Every row comes from one small tree of marks. The marks that hang from a mark follow it in brackets, in the order of their numbers. Every link used is in the known rows. Which tree was each row made from?
In the rows, zero is written as 128.
Known rows:
Q_152[Q_440[Q_57[Q_188] Q_366 Q_473 Q_553]]: [ 87 112 127 124 180 119 135 135 117 167 122 126 136  95 141 117 148 116
 163 133 154  93 100 115 141]
Q_366[Q_440[Q_152 Q_473]]: [130 113 127 125 142 131 151 139 145 103  94 152 132 184 172 160 135 106
 121 122 140 116 144 138 148]
Q_473[Q_440[Q_366]]: [121  94 135 149 153 150 161 124 126 135 113 114 137 174 145 163 162 114
 144 120 139  75 121 141 123]
Q_50[Q_624]: [129  81 128 140 117 155 176 131 125  99 143 143 155 189 149 171 175  93
 116 115 128 111 173 158 106]
Q_440[Q_57[Q_150] Q_152 Q_366 Q_473]: [ 85 106 132 109 142 101 140 155 116 143  99 151 141 165 147 134 123 128
 115  92 165 138 169 127 158]
Q_452[Q_440[Q_57[Q_150 Q_188] Q_366 Q_473 Q_553]]: [ 81 101 124 104 183 128 135 143 134 162 124 129 161 116 100 123 138 150
 153 118 183 132 102 120 148]
Q_366[Q_440[Q_152 Q_553]]: [117 108 130  97 179 151 154 121 149 102 107 139 129 180 190 146 154 155
 126 128 132 111 135 141 130]
Q_440[Q_57[Q_150 Q_188] Q_152 Q_366 Q_473]: [ 84 119 137  90 143 102 137 161 111 144  96 164 133 124 137 136 122 140
 121  82 169 135 156 117 155]
Q_452[Q_440[Q_473 Q_553] Q_624 Q_847[Q_153]]: [127  46  90 157 174 163 123 155 153 154 112 119 173 158 116 154 147  53
 111 150 177 105  99 159 105]
Q_150[Q_57]: [125  70 128 163 119 134 180 152 124  94 136 169 151 171 150 191 137  69
 137 116 121  92 142 147 134]
Q_440[Q_57 Q_152 Q_473]: [113 105 133 148 122 106 145 162 115 122  93 171 129 162 174 161 126  92
 128 101 148 130 164 140 145]
Q_440[Q_57[Q_188] Q_152 Q_366 Q_473 Q_553]: [ 80 123 127  86 180 113 137 142 112 139  91 137 131 117 165 130 125 155
 147  85 175 133 118 127 140]
Q_188[Q_57]: [132  97 124 171 110 133 172 152  96 112 145 170 127 184 160 170 144  90
 130 118 125 118 148 139 138]
Q_847[Q_153[Q_188[Q_57[Q_150]]]]: [134  99 114 128 113 136 185 180  71 117 147 173 134 137 127 144 168 145
 123  98 123 127 169 128 148]
Q_366[Q_440[Q_57[Q_150 Q_188] Q_152 Q_473 Q_553]]: [ 86 136 133  76 184 116 126 147 131 148  99 183 126  96 151 129 132 153
 125 113 149 144 134 106 162]
Q_847[Q_153]: [137  62 131 174 110 152 190 154 120 108 115 135 138 180 145 157 160 118
 121 113 141  88 135 145 122]
Q_366[Q_440[Q_57[Q_150 Q_188] Q_553]]: [ 92 110 135  98 186 141 148 137 131 149 143 178 136  94 135 127 156 159
 135 131 135 128 130  99 157]
Q_57[Q_150]: [125  74 140 147 109 136 176 146 123 131 133 158 137 193 129 161 153 132
 108 136 124 114 166 139 136]
Q_847[Q_153[Q_188[Q_57]]]: [144  99 111 143 114 142 186 177  69 104 143 161 133 137 150 152 168 118
 141  93 125 117 150 137 138]
Q_153[Q_188[Q_57] Q_847]: [152 111 108 132 135 141 201 167  57 115 159 198 138 149 156 183 146 105
 144  99  95 150 165 149 138]
Q_366[Q_440[Q_57[Q_150 Q_188] Q_473]]: [105 118 135 125 148 120 145 158 128 152 134 191 140  94 119 142 139 105
 134 125 145 135 141  97 173]
Q_452[Q_440 Q_624]: [138  71 118 177 149 161 152 133 156 107 140 137 176 191 134 172 157  66
 120 154 161  91 137 157 123]
Q_440[Q_473]: [133  86 126 171 106 128 174 148 124 126 118 146 138 190 145 169 134  95
 128 129 141 115 140 150 135]
Q_152[Q_440[Q_57[Q_150 Q_188] Q_366 Q_473 Q_553]]: [ 77 113 132 106 174 113 130 143 118 185 123 133 142  91 119 104 148 133
 143 134 148 108 119 109 149]

Write each row's tree:
[117 105 146 152 148 125 137 147 112 124  90 172 120 137 180 173 156  86
 142 110 129  90 149 136 130] : Q_473[Q_440[Q_57 Q_152]]
[ 75 125 142  68 202 129 120 129 114 160  89 150 120  97 149 135 157 174
 137  98 148 103 130 114 136] : Q_473[Q_440[Q_57[Q_150 Q_188] Q_152 Q_366 Q_553]]
[121  93 129 159 141 133 148 136 131 149 114 125 133 164 154 141 153 105
 142 161 122  90 118 144 128] : Q_152[Q_440[Q_473 Q_553]]
[ 75 117 138  87 198 123 120 127 123 159  95 134 127 137 157 132 156 157
 133 108 142 105 146 127 139] : Q_473[Q_440[Q_57[Q_150] Q_152 Q_366 Q_553]]
[110  54  86 139 198 163 126 141 158 159 117  87 183 169 110 137 146  68
 109 137 200  99  89 156 105] : Q_452[Q_440[Q_366 Q_473 Q_553] Q_624 Q_847[Q_153]]
[ 86 114 145 109 162 120 128 143 118 146  92 148 127 140 152 148 151 126
 128  99 141  96 162 123 146] : Q_473[Q_440[Q_57[Q_150] Q_152 Q_366]]
[ 74 103 122 118 172 110 144 140 121 172 130 129 143 157 124 123 132 153
 131 115 160 147 142 126 153] : Q_440[Q_57[Q_150] Q_366 Q_473 Q_553]
[ 97 131 128  89 185 125 125 140 131 134  97 170 125  97 175 133 136 136
 146 112 151 136 115 113 152] : Q_366[Q_440[Q_57[Q_188] Q_152 Q_473 Q_553]]
[ 96 100 134 148 150 109 130 153 124 179 127 151 133 129 133 127 148 101
 135 155 122 113 143 121 152] : Q_152[Q_440[Q_57[Q_150] Q_473 Q_553]]
[100 101 141 141 155 133 152 141 110 140 134 140 144 101 147 124 167  91
 155 131 142  73 123 112 135] : Q_152[Q_440[Q_57[Q_188] Q_366]]
[104  86 136 159 161 130 147 138 121 148 131 144 135 132 166 134 166  99
 153 154 117  89 134 130 132] : Q_152[Q_440[Q_57 Q_553]]
[ 88 121 136  90 151 107 132 161 114 154  90 180 121 113 149 143 128 159
 123 108 152 147 146 119 147] : Q_440[Q_57[Q_150 Q_188] Q_152 Q_473 Q_553]
[137  57 101 173 147 152 124 153 156 143 128 145 177 182 117 181 135   4
 105 165 168 113 124 162 117] : Q_452[Q_440[Q_473] Q_624 Q_847]
[115 105 139 116 157 141 148 123 127 115  86 120 128 180 171 162 159 124
 133 105 141  76 139 147 121] : Q_473[Q_440[Q_152 Q_366]]
[ 68 122 131  71 178 106 134 149 117 161  96 148 132 118 144 123 128 175
 128  94 169 143 138 119 150] : Q_440[Q_57[Q_150 Q_188] Q_152 Q_366 Q_473 Q_553]
[ 80 112 120 103 179 111 136 138 122 141  95 125 135 168 172 129 128 142
 142  91 166 136 135 141 141] : Q_440[Q_57 Q_152 Q_366 Q_473 Q_553]
[ 83 101 117 135 174 117 151 134 119 156 129 117 144 159 148 129 130 123
 152 108 165 137 126 136 142] : Q_440[Q_57 Q_366 Q_473 Q_553]
[ 98 105 121  94 166 126 149 125 131 124  90 100 133 203 172 138 128 159
 129 101 166 123 128 155 126] : Q_440[Q_152 Q_366 Q_473 Q_553]
[ 87 108 124 143 174 116 139 134 127 164 126 112 142 137 151 115 148  99
 157 138 147  98 119 129 145] : Q_152[Q_440[Q_57 Q_366 Q_473 Q_553]]
[ 82 113 136 106 199 130 125 120 122 141  92 123 127 136 183 141 157 140
 153 101 144  97 127 135 128] : Q_473[Q_440[Q_57 Q_152 Q_366 Q_553]]
[114  62 134 116 136 145 139 191 121 137  88 182 149 100 124 150 154  87
 111 110 163 107 132 120 122] : Q_452[Q_440[Q_57[Q_150 Q_188] Q_152] Q_847[Q_153]]
[ 92  99 140 142 163 126 143 138 115 165 127 145 143 135 125 146 159 112
 136 114 141  95 150 119 148] : Q_473[Q_440[Q_57[Q_150] Q_366]]
[113 107 154 143 139 127 141 155 105 158 121 191 124  80 121 166 160 107
 140 123 121  98 143 109 143] : Q_473[Q_440[Q_57[Q_150 Q_188]]]
[104  98 121 132 163 133 148 123 136 154 119  89 140 174 147 122 151 120
 143 149 144  89 111 143 131] : Q_152[Q_440[Q_366 Q_473 Q_553]]
[ 85 127 139  86 204 133 128 126 115 145  85 137 117  97 174 141 158 152
 155  97 154  92 108 123 124] : Q_473[Q_440[Q_57[Q_188] Q_152 Q_366 Q_553]]
[ 90 122 129  99 180 125 136 145 132 166 132 175 136  90 125 128 138 141
 140 130 147 142 121 100 166] : Q_366[Q_440[Q_57[Q_150 Q_188] Q_473 Q_553]]
[103 102 126 162 156 116 138 147 122 162 121 144 133 130 157 133 149  81
 158 153 127 103 126 130 141] : Q_152[Q_440[Q_57 Q_473 Q_553]]
[109 105 143 147 121 109 137 166 109 166 121 186 131  91 118 139 150  81
 133 145 128 102 145 108 159] : Q_152[Q_440[Q_57[Q_150 Q_188] Q_473]]
[135  80 123 145 153 155 135 138 155  88 107 143 168 199 162 172 149  82
 106 134 165  92 148 162 117] : Q_452[Q_440[Q_152] Q_624]
